Each row was made from one small tree. Brackets hold a mark, then the marks that hang from it, in alphabetical order. Every link used is in the known rows. Write each row's tree.
In the rows, 128 means zero.
Known rows:
(vomun difu faril): [116  96  63 146  89 112 138 134 100 117 207 143 167 123 161 123 118  64
  93  97  90 141 149 162 101 123 138 145 127 155  98  81 138 123 101 109
  83  87 138 159 135 119 101 182 146 113 101 145 190]
(faril sener): [130  92  74 139  97  65 132 136  97 133 128 111 143 101 176 112 115 113
 108  93 114 146 148 192 168 108 140 146 138 142 131  80 140 134 109 103
  89  98 154 139 130 139 105 167 131  95  76 142 162]
(sener (difu nipe) (mipi datup) vomun): [135 107  94 133  79 117 111 137  96  89 192 139 114  89 217  92  85 108
 116  82 128 145 130 162 142 103 133 155 189  89 107  91 155 111  83 139
  41  94 142 104 137 146 125 158 110 126  70 142 175]
(faril sener vomun): [120  93  81 150 102  68 122 133 118 137 104 106 136 100 182 114  99 137
  94  90 112 144 147 195 193 108 127 145 132 139 129  83 130 147 104 109
  78 100 162 130 144 137 117 173 120 110  75 147 142]
(faril (sener mipi) (vomun (nipe difu))): [112  94  77 153 103 110 125 134 126 128 100  98 129 102 204 118  94 124
 112  92 132 145 148 181 183 108 115 144 156 126 120  89 124 148  91 131
  70  92 157 115 143 134 128 170 119 131  78 145 139]
(datup (vomun faril mabomi)): [136 100  81 134  96  90 127 129  72 118 163 113 150 104 170 127 114  66
  86  85 117 140 147 180  35 115 151 151 135 150  98  88 129 111 106 110
  84  98 135 170 123 110 125 170 130  48  93 150 196]
(mabomi faril): [145  82 101 126  93  70 143 135  67 122 153 107 161  98 153 121 115 102
  69  97  72 142 162 178 153 117 145 147 130 152 128  58 147 124 108 114
  73 109 160 136 119 135 112 168 135  78  83 137 176]
(datup vomun): [145  99  90 127  95  59 128 132  64 123 148  88 143  88 189 115 106  98
  90  96 108 140 146 195  76 105 158 155 125 153 120  75 140 102 117 100
  81 105 143 159 103 117 133 154 126  34  72 142 186]
(faril (sener difu mipi) (vomun mabomi nipe)): [118  91  75 155  98 140 114 132 131 121 119 134 124 112 194 117  89 107
 106  78 148 145 146 175 180 111 116 142 170 121 105  94 125 148  73 144
  68  90 148 124 171 140 134 174 120 132  85 156 142]
(nipe faril): [132  97  76 124  97  81 135 129  85 134 138  78 162  84 180 116 121 100
 111  92 108 143 139 171 120 120 151 147 114 128 119  65 145 122 119 104
  86  93 141 136 102 136 101 172 141  69  87 137 168]
(difu faril (sener (vomun mabomi nipe))): [122  91  78 144  84 134 122 131 123 119 129  82 130 110 159 128  96  75
 116  58 111 148 136 151 169  93 138 153 173  73 111 103 138 114 107 111
 104  98 131 159 147 133 112 152 113 112 104 141 175]
(mipi datup faril): [153 117  80 104  93  69 132 140  41 120 183 113 156 105 141 100 130  85
 111 107  60 134 141 191  95 105 171 160 157 169 124  79 150 115 129 120
  98 109 118 119 105 118  91 183 124 128  89 138 189]
(difu nipe sener): [122  88  86 146  83 109 134 146 103 115 127  80 130  82 164 113  94 124
 105  69 117 144 137 158 206  76 152 152 162 101 121  97 143 124 113  99
 105  91 122 164 114 120 103 151 135 121  87 135 177]
(nipe faril sener): [115 108  70 121 110 109 122 120  93 139 123  61 169  75 176 128 137 112
 136  93 113 147 137 160 108 113 147 140 106 105 120  61 141 132 119 104
 102  82 139 115  94 135  92 172 163  61  95 125 165]
(mabomi (faril (vomun (difu (sener mipi))))): [129  84 101 143  99  96 130 131  95 119 150 111 154 101 157 124  97 114
  69  91  82 142 158 171 185 112 130 145 140 137 126  65 138 136  95 124
  71 102 160 126 141 130 130 171 120 105  92 138 165]
(nipe (difu faril (sener (mipi datup))) (vomun mabomi)): [ 84 100  51 135 101 117 116 113  83 128 118  59 149  89 190 133 119  86
 157  75 107 142 141 131 104  88 129 145 168  71 111  95 141 117 108 116
 103  75 140 120 109 110 103 166 135  64 118 125 184]
(faril mipi sener (vomun nipe)): [130  87  90 166  95  99 122 141 122 139  81 122 136 100 184 115  84 138
  94  93 126 145 148 202 207 103 114 142 121 144 123  92 117 164  95 126
  77  92 156 114 157 129 141 178 117 185  69 144 127]
(faril mipi (vomun difu mabomi (nipe sener))): [131  91  77 160  92 145 118 135 110 132 130 137 151 111 174 128  89 110
  95  88 114 141 146 172 130  98 116 142 105 143  93  89 120 151  92 137
  89  82 137 125 159 105 145 181 146 184 104 147 146]
(datup difu): [147  97  78 124  95  97 137 122  62 127 137 106 155  93 207 112 127 109
 117  96  83 141 145 191  97 111 154 154 139 165 125  58 143 116 118 102
  78  94 141 153 113 121 128 154 145  45  80 133 189]
(sener (difu nipe) vomun): [122 100  90 139  76 118 116 137 106  99 186 115 124  92 202 103  89 117
  97  79 109 145 134 159 163 104 133 149 149 109 100  79 154 111  89 115
  41  96 150 136 140 148 119 164 132  94  79 146 179]
(vomun faril): [130  93  74 134  88  88 142 134  92 122 164 122 158 110 170 117 121  76
  96  93 103 142 148 175  98 126 146 149 134 145 108  84 139 129 113 109
  82  97 145 156 118 126  94 176 138 105  82 148 184]
(vomun nipe): [148  89  85 127  84 101 145 146  81 126 157 103 145 114 176 118 108  84
  96  98  98 141 150 177 117 108 148 154 128 153 107  79 140 117 110 118
  91 107 136 157 112 124 111 158 147 121  78 151 173]
(vomun difu mabomi): [137  92  58 137  88 111 133 135  82 121 198 145 157 123 160 123 113  70
  97  84  98 139 148 159  90 104 140 147 126 154  92  81 143 115  99 118
  97  88 131 166 147 111 114 174 154  98 118 153 185]
(difu (faril mipi sener vomun)): [120  81  73 163  90  85 128 129 125 137  73 109 143  87 182 116  90 122
 104  78 114 149 148 189 219 102 131 147 147 111 133  94 132 140 113 109
  82  92 153 126 145 140 122 167 105 127  74 132 135]
(faril (mipi (datup vomun) sener)): [155 108  92 126  91  78 109 141  52 120 141 122 157  96 157 104 117 106
 124 106  94 141 140 204  97  96 155 157 122 166 128  82 138 124 121 120
  96  89 130 117 113 104 130 169 117 164  69 134 168]
(datup (vomun (difu nipe) faril mabomi)): [121 102  75 150  94 116 127 134  81 108 192 122 151 104 160 130 104  66
  80  83 109 140 147 163  58 102 146 147 138 150  87  93 127 107  96 110
  82  90 121 176 135 104 129 174 137  62 106 145 201]
(faril (sener difu mipi) (vomun mabomi)): [117  91  71 154 100 114 110 126 130 122 113 137 126 102 198 112  92 120
 109  75 150 146 144 180 183 112 118 141 169 116 115  90 131 149  80 135
  65  88 157 120 169 142 131 175 115 111  84 153 143]
(mipi datup (sener (vomun mabomi))): [148 124  87 106  93  93 100 141  56 109 198 122 152 128 130 107 137  83
 135 101  68 139 133 178  69 103 152 159 140 153 111  84 146 113 116 129
  98  98 128 121 125 114 101 174 119 166  88 148 181]
(mabomi (faril (mipi datup))): [155  85 106 131  92  70 139 138  56 123 143 129 166  92 151 115 108 105
  72 101  71 142 159 190 153 108 141 149 126 157 132  63 142 133 109 122
  76 102 154 114 125 127 121 175 130 130  80 130 168]
(difu (sener vomun)): [133  98  89 133  88  90 118 135 105 121 147  86 130 103 175 113 102 109
 112  76 114 144 132 172 153  98 140 153 142 102 123  86 144 125 110 104
  93 100 149 146 131 128 115 154 122 110  88 145 180]
(difu nipe (sener (mipi faril) vomun)): [130 102  94 145  82 117 120 143 112  99 145  80 112  85 171 106  90 128
 119  64 138 145 130 154 192  87 144 153 192  74 119 109 144 127 103 123
  81  95 129 130 126 129 120 155  98 142  88 138 180]
(faril (mipi (sener vomun))): [154 101  90 135  82  85 111 139  82 119 137 119 151 104 168 105 115 120
 127  96 110 144 141 192 129 109 140 151 113 147 122  83 143 135 115 123
  78  89 152 117 126 120 131 169 115 176  71 143 161]

Write each row's tree:
[125  88  76 135  99 144 141 136  82 116 146 105 155 115 158 137 117  65
  94  86 103 143 160 153 117 107 122 141 155 143  98  78 130 131  85 139
  81  90 140 141 146 122 118 180 154 105 114 145 175]
(vomun (mabomi (faril (sener mipi))) (nipe difu))
[144 126  83 111 100  77 121 137  35 113 204 111 157 102 139 107 123  76
 101 109  59 132 141 192  63 100 172 159 153 179 119  79 142 101 121 116
  95 107 111 125 110 107 114 183 118  96  96 135 201]
(mipi (datup (vomun difu)) faril)
[124 106  78 127  97 122 107 121 107 113 156 109 134  90 213 112 115 116
 138  87 138 149 136 164 115 113 131 145 150  88 115  74 150 127  94 126
  67  88 159 101 124 143 119 157 140  82  80 138 171]
(nipe (sener difu mipi vomun))
[132  95  83 157  88 125 110 136 114 120 131 145 132 105 189 111  93 109
 109  82 137 149 140 185 171 107 113 140 136 126 108  90 131 146  79 130
  61  85 156 115 177 143 139 181 125 158  82 146 153]
(faril mipi (sener difu (vomun mabomi nipe)))
[122  92  74 151 102  85 120 132 116 136 108 118 136 108 172 120 101 122
  94  81 120 143 146 186 169 106 124 143 137 137 116  88 126 149  99 118
  84  97 156 139 158 131 118 179 126 112  90 153 146]
(faril sener (vomun mabomi))
[126  91  74 154  92  92 135 135 106 128 129 139 156 104 170 115 115  94
 103  91 123 146 148 188 143 122 131 142 132 142 118  93 128 152 104 112
  80  87 151 134 140 130 107 186 127 145  77 140 165]
(vomun (faril mipi sener))
[148  98  81 128  92  74 129 133  69 114 162 125 138  94 196 106 103  84
 115  95 116 142 143 184  93 103 153 159 172 123 125  90 146 104 110 125
  85  99 133 125 111 121 126 150 107  92  76 136 176]
(sener (mipi (datup (vomun (difu faril)))))
[116  93  88 154  80 124 124 139 123 102 125  85 114  80 173 111  80 108
 122  54 124 150 130 145 218  75 144 157 214  41 124 118 144 111 108 115
  92  93 120 134 128 136 109 142  91 136  86 125 168]
(difu faril nipe (sener (mipi datup) vomun))
[119 104  75 137 102 112 114 123 111 122 140  99 144  88 193 114 114 101
 126  80 142 148 133 165 144 124 129 139 144  98 114  75 140 132  91 121
  65  84 150 113 140 154 115 178 122  77  91 139 162]
(nipe (faril (sener difu mipi (vomun mabomi))))
[135  94  95 143  97  98 121 131  69 114 141 111 145  85 166 124  99  97
  76  82 114 143 152 182 110  98 143 146 141 145 111  79 131 116  94 115
  71  95 139 149 138 120 144 169 128  52  89 138 183]
(datup (vomun (mabomi (faril mipi (sener (difu nipe))))))
[144 112  95 133  89 104 124 130  87 100 182 136 129 103 206 104 109  91
 117  89 114 144 134 173  76 120 133 156 181 108 108  94 139 122  97 135
  52  98 144 110 129 132 125 163 103 128  76 140 186]
(sener (mipi (datup (difu nipe))) (vomun faril))
[126  83  77 153  87 112 131 131 116 134  87 101 148  90 182 123  91 110
 106  81 105 147 148 177 181 101 136 150 137 110 120  91 132 131 116 117
  88  94 141 129 129 129 123 162 121 136  78 133 142]
(difu (faril mipi (vomun (nipe sener))))
[124  96  79 145  95  98 119 134 109 124 152 117 140 107 181 114  90 114
  99  90 100 139 139 175 160  99 134 152 140 131 118  84 136 132 103 118
  89  94 142 134 139 116 125 165 122 134  91 145 159]
(faril (vomun (difu (sener (mipi datup)))))
[152  92 107 126  94  80 126 139  52 118 147 124 171  99 132 115 120 106
  89 105  65 142 158 189 152 108 145 149 128 164 134  64 143 134 110 126
  82  98 149 109 124 123 120 178 123 149  79 130 168]
(mabomi (faril (mipi datup sener)))
[125  84  78 162  92 131 134 140  91 112 173 150 158 106 134 130 100  95
  75  77  95 144 157 152 172  93 125 137 139 144  99  85 133 134  82 126
  83  83 131 144 167 118 126 187 144 133 119 136 174]
(vomun (difu nipe) (mabomi (faril mipi sener)))
[114 106  84 138  95 116 126 134 102 118 140  67 145  69 176 121 112 131
 115  81 113 147 134 148 148  96 142 143 129  90 108  81 142 126 111 107
  81  88 133 125 102 136  98 167 148  90  90 128 168]
(difu (nipe faril (sener vomun)))
[131 104  79 142  85 113 122 136 100 109 199 117 139 110 171 120 102  93
  95  77 104 142 136 149 105 106 127 146 128 115  87  86 142 115  93 119
  67  93 140 144 150 128 120 175 134 108 112 150 183]
(sener (vomun (difu (nipe faril)) mabomi))
[126 101  80 142  98 135 139 137 100 119 157 133 148 120 172 122 121  62
 110  98 111 144 149 177 109 123 135 148 168 145 105  93 122 137  93 130
  85  95 131 138 135 129 109 176 131 141  81 143 177]
(vomun (faril (sener (mipi (datup difu)))) nipe)
[108  97  50 156  98 134 131 131 111 119 199 163 163 134 141 133 123  50
  98  81 110 143 149 154  99 119 126 138 141 149  86  95 126 136  85 119
  94  80 132 163 171 119 102 196 148 118 123 151 187]
(vomun difu (faril sener) mabomi)
[119  98  70 144  99 140 133 138 106 124 178 109 157 114 169 126 108  76
 111  98 108 144 145 158 140 113 133 142 128 139 101  78 132 122  89 124
  90  87 126 136 136 131 119 174 143 121 101 140 168]
(vomun difu (nipe (faril (sener mipi))))
[125  96  63 151  96 164 129 137 100 127 173 131 163 121 149 134 109  60
 106  84 114 143 145 152 114 107 124 138 118 145  84  86 123 132  83 132
 100  79 117 146 162 117 126 188 155 145 124 146 168]
(vomun difu mabomi (nipe (faril mipi sener)))
[128 105  85 142  85  98 123 138 102 111 196 106 139 102 181 114  99 108
  97  87  96 143 135 157 131 108 130 147 122 118 100  80 145 113  99 111
  61  96 147 137 135 135 120 169 130 105  95 143 179]
(sener (vomun (difu (nipe faril))))
[136 110  82 124  96 105 127 135  84 126 145  86 149 105 153 116 118 112
 105  98  87 137 146 180 130 114 153 151 140 154 115  81 137 133 117 126
  86 107 134 124 116 122 112 182 126 124  90 147 171]
(mipi (faril (vomun (nipe sener))))
[132 100  87 141  95  84 125 139 107 125 147 108 131 113 177 115 107 108
 103  92 113 146 144 185 156 111 127 146 136 130 118  85 136 131  97 113
  75 104 159 132 144 145 115 168 123 116  78 148 163]
(faril (sener (vomun nipe)))
[121 101  72 134 101 133 124 132  98 126 129 100 144 106 187 128 106  97
 110  89 107 139 144 163  98  99 125 148 139 130  97  84 127 137 101 135
  90  90 136 127 132 110 117 173 151 128 102 148 157]
(faril (vomun mabomi (nipe difu (sener (mipi datup)))))
[109 110  75 129  98 131 109 122 110 116 169 110 149  98 190 121 123 102
 123  89 110 147 137 160 104 116 132 142 131 105 106  70 145 129  98 113
  71  87 154 119 129 140 103 172 155  81  89 139 179]
(nipe (sener difu (vomun faril)))
[141 108  92 125 101 102 123 133  69 119 149  80 141  93 180 123 112  91
 107  99 116 141 147 185  65 104 157 153 140 143 113  81 132 108 109 119
  89 104 130 138 100 114 137 155 128  62  79 140 186]
(datup (vomun (nipe (sener (mipi faril)))))
[115 116  74 130 110 125 108 117 112 124 154  78 153  83 194 125 125 110
 144  89 133 149 132 149  99 120 128 139 123  77 112  70 141 131 100 123
  79  79 149  91 114 141 115 170 138  79 100 128 166]
(nipe faril (sener mipi (vomun difu)))
[137 112  89 137 103 115 116 117  57 116 138 104 162  89 193 121 129  93
 115  99  94 142 145 201  43 116 154 152 137 176 117  69 123 117 111 104
  70  85 131 149 118 103 156 165 122  44  77 128 201]
(datup difu (vomun (faril (mipi sener))))
[114  96  57 158  95 172 135 138 117 112 201 165 155 146 145 138 115  32
 102  83 125 143 153 146  93 121 119 140 158 143  75 105 118 137  72 142
  94  83 121 159 173 118 115 191 143 155 120 156 182]
(vomun difu (faril (sener mipi)) mabomi nipe)
[131 134  77 113  98 124  99 142  55 105 199 118 164 125  92 108 138  93
 132 103  49 132 138 172 109  97 164 157 160 179 109  90 140 124 118 139
 105  93 100 113 129 100 102 200 110 193 107 143 181]
(mipi datup (faril (vomun (difu nipe) mabomi)) sener)
